What can hang from each mark
Z383: Z387 Z663
Z920: Z549
Z549: Z791 Z920
Z387: Z383
Z858: Z315 Z941
Z663: Z383
Z791: Z383 Z549 Z858
Z315: Z858
Z941: Z858

Each row was made from one small tree. The marks that hang from a mark follow it in brackets, in the order of their numbers. Every link used is in the known rows. Write each row's tree.
Known rows
Z791{Z383{Z387} Z549 Z858}: [ 2.10  2.04 -0.72 -0.81 -3.79  3.63 -0.51  3.43 -0.38 -2.01  0.08  0.36
 -0.52  0.47  2.82  0.75 -1.55 -1.64  0.96  2.56  1.01  0.12  1.72  5.17
  0.94  3.51  1.74]
Z791{Z549{Z920}}: [ 0.22  2.38  1.06 -3.52  0.24  0.47  1.60  2.76 -0.36 -0.42  1.34 -1.66
  1.50 -2.22 -0.56  2.02 -0.84 -0.83  3.43  4.62  2.42 -0.16  3.30  6.12
  0.69  0.87  2.48]
Z791{Z858}: [-0.73  2.98  0.48 -3.26 -1.53  0.92  2.21  1.84 -0.97 -1.85  0.68  0.09
  0.42 -0.74 -1.01  1.08 -1.19 -0.50  2.56  3.47  3.88  0.46  1.88  4.47
  1.67  2.21  3.67]
Z791{Z549 Z858{Z315}}: [ 1.67  5.40 -0.40 -1.80 -2.48  1.91 -0.69  3.82  0.61 -1.45  0.01 -0.73
  1.69 -0.18  0.06  0.39  0.46 -0.96  1.80  3.25 -0.31  0.01  2.71  3.69
 -0.83  3.35  2.99]
Z920{Z549{Z791{Z383{Z387} Z858{Z941}}}}: [ 2.19 -0.25 -0.46 -1.69 -1.15  2.76 -1.40  3.64 -1.14 -1.35 -0.88  0.51
 -2.10  1.11  0.59 -0.32 -2.56  0.17 -2.77  4.37  1.71 -0.97  0.24  5.60
  3.34  3.65  1.69]
Z383{Z387 Z663}: [-1.88 -1.10  3.69 -4.13 -0.16  1.30  2.37  0.24 -2.08 -0.75  3.74  0.17
  1.95 -1.10  0.90 -0.89 -2.89 -3.51  1.15  2.92  4.51 -0.98  1.42  6.03
  1.01 -0.18  1.93]
Z941{Z858{Z315}}: [-0.85  4.44  1.44 -4.45 -1.14 -1.58  0.63  1.84 -0.99 -0.67  2.09  0.19
  4.06  0.02 -1.68  0.21  1.06 -0.26  0.30  4.41  2.25 -2.35  2.90  4.07
 -1.65  1.85  3.82]
Z791{Z858{Z941}}: [-0.69  3.56  0.79 -2.72 -2.20  1.33  1.93  3.53  0.10 -2.24 -1.15 -0.91
  0.09 -1.26 -0.82  0.33 -2.01 -0.33  1.13  4.48  4.45 -0.62  1.82  4.92
  0.50  2.55  2.59]
Z387{Z383}: [-0.52  0.26  2.53 -4.85 -1.51  0.06  4.08  2.45 -2.32 -1.11  0.80 -0.08
  2.34  0.00 -2.92  0.99 -1.39 -1.83  3.10  4.29  3.17 -0.06  1.47  5.83
  1.62  1.23  3.29]
Z663{Z383}: [-1.72  0.25  1.71 -3.87 -2.13 -0.92  4.45  2.57 -2.00 -0.03  1.11  1.51
  1.63 -1.28 -1.41  2.21 -2.89 -1.02  2.85  3.00  3.63 -2.00  2.49  7.04
  1.45  0.52  2.90]
Z858{Z315 Z941}: [ 0.24  2.98  1.25 -3.59 -2.17  0.32  1.44  4.34 -0.32 -1.25 -0.13 -1.19
  3.14 -1.26 -1.91 -0.27 -1.43 -1.01 -0.92  5.73  2.81 -1.87  2.54  5.09
 -1.67  1.60  0.56]
Z383{Z663}: [-2.67  0.01  3.28 -4.47  0.60  1.26  3.57  2.01 -2.33 -1.04  2.60  0.94
  2.37 -1.16 -0.41 -0.09 -2.58 -2.22  2.74  3.41  5.73 -1.77  2.09  5.35
  0.55 -0.70  2.94]
Z549{Z791{Z383{Z663} Z858{Z315}} Z920}: [ 0.27  2.64  0.44 -3.76  1.74  4.93  0.56  0.53 -2.01 -0.56  0.40  3.43
  1.26 -0.35  0.16 -0.31  1.77  3.59  2.72  4.32 -0.15 -2.11  3.38  3.35
  0.58  0.34  2.40]
Z549{Z791{Z858{Z315}}}: [ 0.27  4.72 -0.34 -4.22 -0.17  1.80  0.12  0.93 -1.81 -0.79  0.19  0.95
  0.75  0.18 -1.94  0.34  1.91  1.43  0.88  3.98 -0.52 -0.22  1.23  3.46
  1.69  1.55  3.42]
Z941{Z858}: [-2.06  3.03  1.70 -4.94 -0.77 -1.56  1.77  1.79 -1.58 -1.08  1.90  0.10
  2.79 -0.50 -1.33  0.91 -0.45 -0.71  1.57  4.02  4.74 -2.13  2.11  4.96
  0.38  1.36  4.64]
Z549{Z791{Z383{Z387 Z663} Z858} Z920}: [-0.32  0.31  1.20 -3.79  1.42  4.79  0.73 -1.39 -2.27 -0.44  1.69  2.63
 -0.70 -0.47  1.80 -0.41  0.03  1.73  2.21  3.56  1.22 -0.90  1.91  5.14
  2.63  0.32  2.25]
Z315{Z858{Z941}}: [-2.07  2.91  2.93 -3.79 -1.63 -0.09  1.27  3.22  0.34 -1.14  0.51 -2.14
  1.56 -0.75 -2.47  0.40 -3.28 -1.10 -0.64  4.13  6.51 -1.01  1.28  6.82
 -0.86  1.55  2.11]
Z549{Z791{Z383{Z663} Z858} Z920}: [-1.25  1.19  0.95 -3.96  2.32  4.54  1.80  0.07 -2.87 -0.84  0.67  3.53
 -0.13 -0.80  0.48  0.32  0.29  3.12  3.89  4.07  2.63 -1.94  2.77  4.29
  2.15 -0.41  3.27]
Z315{Z858}: [-2.17  2.74  2.98 -4.14 -0.90 -0.52  1.62  1.57 -0.71 -0.57  2.12 -1.15
  1.63 -0.14 -2.40  1.20 -2.32 -1.21  1.05  2.98  5.66  0.01  1.41  6.43
  0.02  1.06  3.11]
Z920{Z549{Z791}}: [-0.38 -0.56  1.39 -4.46  1.89 -0.85  1.01  2.89 -3.05  0.11  1.78  0.18
  0.22  0.34 -2.48  1.13 -1.64 -1.11  0.12  4.03  2.84 -0.75  0.52  5.90
  4.21  0.85  3.65]
Z549{Z791}: [-1.76  1.25  1.21 -5.14  0.73  0.47  2.41  1.40 -3.43 -0.46  1.36  0.27
  0.97 -0.58 -2.39  1.13 -0.41 -0.39  1.66  4.30  2.92 -1.21  0.54  5.50
  2.95 -0.37  2.96]
Z387{Z383{Z663}}: [-1.90 -0.98  4.43 -5.11  0.01  1.74  4.65  1.56 -2.81 -1.02  1.88  1.16
  3.04 -0.18 -1.60 -0.34 -2.03 -2.40  4.31  3.58  4.63 -1.37  1.78  5.32
  0.86 -0.07  3.49]
Z791{Z383 Z549 Z858{Z315 Z941}}: [ 2.80  4.74 -1.42 -0.60 -4.11  4.34 -1.19  6.70  0.91 -2.44 -2.66  0.01
  1.22  0.07  1.17  0.06 -1.02  0.39 -0.36  4.72  0.58 -2.10  3.10  3.91
 -2.37  3.87  0.89]

Which tree is each row?
[ 1.90  4.48 -0.97 -3.06 -0.39  3.74 -0.20  2.62 -0.65 -1.15 -2.26  1.25
  0.27 -0.86 -1.17  0.29  1.66  4.28  0.38  6.51 -0.26 -1.96  3.24  4.17
 -0.01  2.02  1.07] : Z549{Z791{Z383 Z858{Z315 Z941}} Z920}
[-0.37  0.50  0.01 -4.79  1.30  1.99  2.12  1.45 -3.42 -0.27  0.56  1.93
  0.49 -1.07 -1.56  1.98  0.03  2.21  2.46  5.56  2.31 -1.22  2.29  5.93
  2.25 -0.52  1.84] : Z549{Z791{Z383} Z920}
[-0.59 -1.81  2.43 -4.57  1.95  3.70  1.46 -0.97 -3.50  0.20  2.78  2.44
  0.61 -0.99  0.92 -0.01 -0.70  0.54  1.47  4.29  2.04 -1.69  1.98  6.08
  1.99 -1.48  1.02] : Z549{Z791{Z383{Z387 Z663}} Z920}
[ 0.78  4.21  0.22 -2.67 -0.33  1.78  0.64  1.98  0.50 -0.94  0.26 -1.26
  0.20 -1.96  0.10  1.72  0.13  0.34  4.18  3.83  1.74  0.87  3.28  5.01
  1.07  2.44  3.64] : Z791{Z549{Z920} Z858}
[ 2.07  0.28  0.28 -2.21 -1.53  2.20  0.50  2.41 -0.75 -0.78  1.51 -0.43
  0.76 -1.28  1.77  1.53 -1.55 -1.08  1.50  4.50  1.28 -0.12  2.96  6.67
  0.58  1.51  0.51] : Z791{Z383{Z387} Z549{Z920}}
[-2.07 -0.88  1.88 -4.28  1.17  3.48  2.69  2.01 -4.46 -0.92  1.36  3.44
  1.41  0.22 -0.01  0.07 -1.75  0.09  2.07  3.91  4.01 -3.48  1.40  5.12
  1.94 -1.65  2.05] : Z549{Z791{Z383{Z663}}}
[ 0.99  1.44 -0.57 -3.33  0.16  3.36 -0.05 -0.69 -1.95 -0.56  0.64  1.43
 -1.54 -0.49  0.37  1.02  0.78  2.45  1.43  4.44  0.39  0.35  1.49  5.28
  3.25  1.77  2.07] : Z549{Z791{Z383{Z387} Z858} Z920}
[ 1.71  3.99 -1.48 -3.35  0.26  3.36 -0.06  0.99 -1.41 -0.64 -0.37  2.28
  0.36 -0.31 -1.18  1.09  2.63  4.16  1.71  5.19 -1.17 -0.78  2.92  3.68
  1.07  1.70  2.20] : Z549{Z791{Z383 Z858{Z315}} Z920}
[ 0.15  1.30  0.32 -3.39  1.40  0.35  0.04  2.25 -1.93 -0.51  0.90  0.37
 -1.36  0.61 -1.80  1.06 -0.61  0.20  0.70  3.43  2.09  0.12  0.68  4.72
  4.36  2.56  4.88] : Z920{Z549{Z791{Z858}}}
[ 2.35  2.86 -0.99 -3.16 -0.38  3.32 -0.99 -0.33 -1.11 -0.29  0.42  1.50
 -0.20 -0.24  0.27  0.30  2.46  2.83 -0.21  4.78 -2.31  0.15  2.34  4.50
  1.38  2.12  1.33] : Z549{Z791{Z383{Z387} Z858{Z315}} Z920}
[ 3.20  4.56 -1.42 -1.26 -1.50  3.48 -0.69  3.96  0.79 -1.29 -0.48  0.62
  1.19 -0.73  0.84  1.45  1.09  1.86  2.44  4.59 -1.11 -0.42  4.38  4.07
 -1.17  3.02  1.66] : Z791{Z383 Z549{Z920} Z858{Z315}}
[ 2.73  2.67 -0.72 -1.33 -4.44  3.27 -0.83  3.88  0.62 -2.30 -1.05  0.20
  0.85  0.01  1.06 -0.88 -1.23  0.13 -2.32  4.98  0.93 -0.97  2.15  4.70
 -1.32  3.83 -0.32] : Z791{Z383{Z387} Z858{Z315 Z941}}
[ 2.72  2.23 -1.31 -1.75 -0.91  2.78 -1.74  5.77 -0.78 -1.31 -2.06  1.23
 -0.31  1.37 -1.13 -0.32 -0.75  1.92 -2.46  5.03  0.22 -2.20  1.74  4.05
  1.09  3.54  1.97] : Z920{Z549{Z791{Z383 Z858{Z315 Z941}}}}
[ 3.40  5.10 -1.19 -0.79 -2.61  4.11 -1.01  5.28  1.78 -1.67 -2.44 -0.20
  1.06 -1.23  0.73  0.58  0.07  1.89  1.19  5.71 -0.14 -1.53  4.47  4.25
 -2.36  3.70  0.61] : Z791{Z383 Z549{Z920} Z858{Z315 Z941}}
[ 0.79 -1.73  0.31 -3.32  0.94  0.75  0.87  4.57 -3.64 -0.60  0.91  1.90
 -0.24  1.19 -1.36  1.38 -2.15 -0.03 -0.22  4.33  3.07 -1.75  1.01  5.63
  3.47  1.26  2.71] : Z920{Z549{Z791{Z383}}}
[ 1.18  1.23  0.87 -2.02 -2.32  4.38 -0.15  1.45 -0.73 -1.54  1.67  2.51
  1.54  0.63  2.54 -1.68 -0.97 -0.61 -0.17  2.89  0.83 -1.03  2.57  3.89
 -0.82  2.14  1.23] : Z791{Z383{Z387 Z663} Z858{Z315}}
[ 2.59  2.63 -0.66 -1.09 -2.95  3.86 -0.77  3.65  1.39 -1.63 -1.26 -1.39
 -0.66 -1.38  2.45  0.60 -1.56  0.42  0.71  4.94  1.17 -0.22  2.89  6.09
 -0.13  3.45  0.46] : Z791{Z383{Z387} Z549{Z920} Z858{Z941}}
[ 1.68  3.83  0.50 -0.76 -2.67  5.81 -0.59  6.28  0.71 -2.19 -1.76  1.40
  1.92  0.12  2.38 -1.38 -1.59 -0.15  0.64  3.94  1.60 -3.40  3.51  3.54
 -2.69  2.41  1.05] : Z791{Z383{Z663} Z549 Z858{Z315 Z941}}
[ 0.90  5.32 -0.16 -4.02  0.55  2.17 -0.14  1.29 -0.07 -0.47 -1.23 -0.55
  0.55 -1.68 -2.33  0.00  2.00  3.26  0.75  6.18 -0.30 -0.84  2.78  4.54
  0.53  1.75  2.22] : Z549{Z791{Z858{Z315 Z941}} Z920}
[ 1.34  0.28 -1.04 -2.33  0.42  2.03 -0.12  3.60 -2.64 -1.23 -0.15  2.43
 -1.55  1.60 -0.91  1.32 -1.22  1.30  0.18  3.74  2.18 -0.92  0.90  4.49
  3.93  2.88  3.58] : Z920{Z549{Z791{Z383 Z858}}}
[ 2.37  2.35  0.65 -0.80 -2.95  5.31 -1.38  3.00 -0.03 -1.43  1.14  1.58
  1.50  0.66  3.64 -1.41 -0.99 -1.88  0.24  2.34 -0.69 -1.42  2.94  4.01
 -1.29  2.61  1.32] : Z791{Z383{Z387 Z663} Z549 Z858{Z315}}
[ 1.30  0.94  1.34 -1.45 -0.76  4.93 -0.01  1.30  0.05 -1.14  1.37  1.04
  0.02 -1.00  3.93 -0.07 -1.23 -0.57  2.68  2.96  1.26 -0.49  3.42  5.05
  0.53  1.72  2.05] : Z791{Z383{Z387 Z663} Z549{Z920} Z858}
[ 0.57  2.48 -0.42 -1.78 -3.18  3.14  1.56  5.27 -0.62 -2.94 -2.02  0.81
  0.12 -0.39  0.25  0.68 -2.56  0.90  0.82  4.86  4.69 -1.62  2.28  4.54
 -0.01  2.73  1.36] : Z791{Z383 Z858{Z941}}
[ 1.89  3.48  0.47 -1.57 -0.41  4.87 -0.32  3.13  0.33 -1.24  0.17  1.95
  2.02 -0.85  2.08 -0.01  0.35  1.32  3.29  3.60 -0.11 -1.70  4.83  3.75
 -1.94  1.80  2.15] : Z791{Z383{Z663} Z549{Z920} Z858{Z315}}
[ 0.04  2.62 -1.00 -2.91 -1.63  3.89  1.09  3.73 -2.16 -2.08 -2.42  1.68
 -0.87  0.03 -0.53  0.36 -0.98  2.08  0.36  4.97  3.18 -2.36  0.89  4.54
  1.57  1.84  2.00] : Z549{Z791{Z383 Z858{Z941}}}
[-0.97  1.74  1.07 -3.65  1.43  5.28  1.50  1.67 -1.94 -1.28 -1.17  2.34
 -0.33 -1.18  0.45 -0.35 -0.54  3.14  2.52  5.13  3.47 -3.03  2.63  4.76
  1.20 -0.10  2.15] : Z549{Z791{Z383{Z663} Z858{Z941}} Z920}
[ 1.42  2.48 -0.09 -3.09  1.06  0.71 -1.25  2.52 -1.18 -0.29  0.88  0.67
 -0.09  1.04 -2.24  0.21  0.70  0.79 -0.69  3.57 -0.37 -0.23  1.25  3.90
  2.60  3.07  4.20] : Z920{Z549{Z791{Z858{Z315}}}}
[-1.25 -1.98  2.26 -4.14  0.27  3.57  1.55  0.61 -4.11 -0.59  2.57  2.67
  0.80  0.26  1.37 -0.77 -1.74 -1.17  0.30  3.34  2.70 -2.32  0.46  5.76
  2.14 -1.16  1.32] : Z549{Z791{Z383{Z387 Z663}}}
[ 0.92  4.76  0.12 -2.23 -1.09  2.07  0.64  3.78  1.64 -1.55 -1.38 -2.32
  0.24 -2.48  0.21  1.14 -0.98  0.39  2.95  5.06  2.38 -0.45  3.20  5.38
 -0.13  2.68  2.85] : Z791{Z549{Z920} Z858{Z941}}
[ 1.63  0.61 -0.81 -2.15 -0.36  2.54 -0.44  5.61 -1.63 -1.72 -1.85  1.18
 -1.59  0.99 -0.58  0.51 -2.45  1.39 -0.96  4.87  3.01 -2.00  1.19  4.97
  2.78  3.04  2.51] : Z920{Z549{Z791{Z383 Z858{Z941}}}}
[ 1.25  3.60 -1.50 -3.04 -1.22  3.51 -0.06  2.63 -2.27 -1.47 -0.72  2.63
  0.58  1.07 -0.88  0.37  1.23  2.37  0.34  4.32 -0.40 -1.34  1.84  3.30
  1.17  2.08  2.15] : Z549{Z791{Z383 Z858{Z315}}}
[ 2.86  4.53 -1.48 -0.78 -3.42  3.56 -0.83  5.26  0.00 -1.96 -0.96  1.07
  1.17  0.57  1.11  0.82  0.04  0.23  1.19  3.66 -0.35 -0.91  2.89  3.54
 -1.18  3.55  1.89] : Z791{Z383 Z549 Z858{Z315}}
[-0.55 -2.99  1.79 -3.67  2.35  2.31  1.18  3.63 -4.06 -0.34  1.93  3.13
  0.48  1.02 -0.22  0.13 -2.80 -0.65  0.34  3.53  4.01 -3.07  1.47  5.40
  2.90 -0.17  3.02] : Z920{Z549{Z791{Z383{Z663}}}}
[ 0.42  2.52 -1.01 -3.57  0.99  3.00  1.26  0.89 -2.40 -0.73 -0.37  2.18
 -0.82 -0.62 -0.93  1.94  0.88  3.71  2.98  5.00  1.59 -0.65  2.19  4.74
  2.84  1.07  2.90] : Z549{Z791{Z383 Z858} Z920}
[ 2.09  5.91 -0.35 -2.30 -0.78  1.91 -0.43  2.44  1.17 -0.70  0.40 -1.23
  1.42 -1.48 -0.31  1.17  1.45  0.89  2.80  4.42 -1.04  0.42  4.00  4.26
 -0.66  2.88  2.84] : Z791{Z549{Z920} Z858{Z315}}
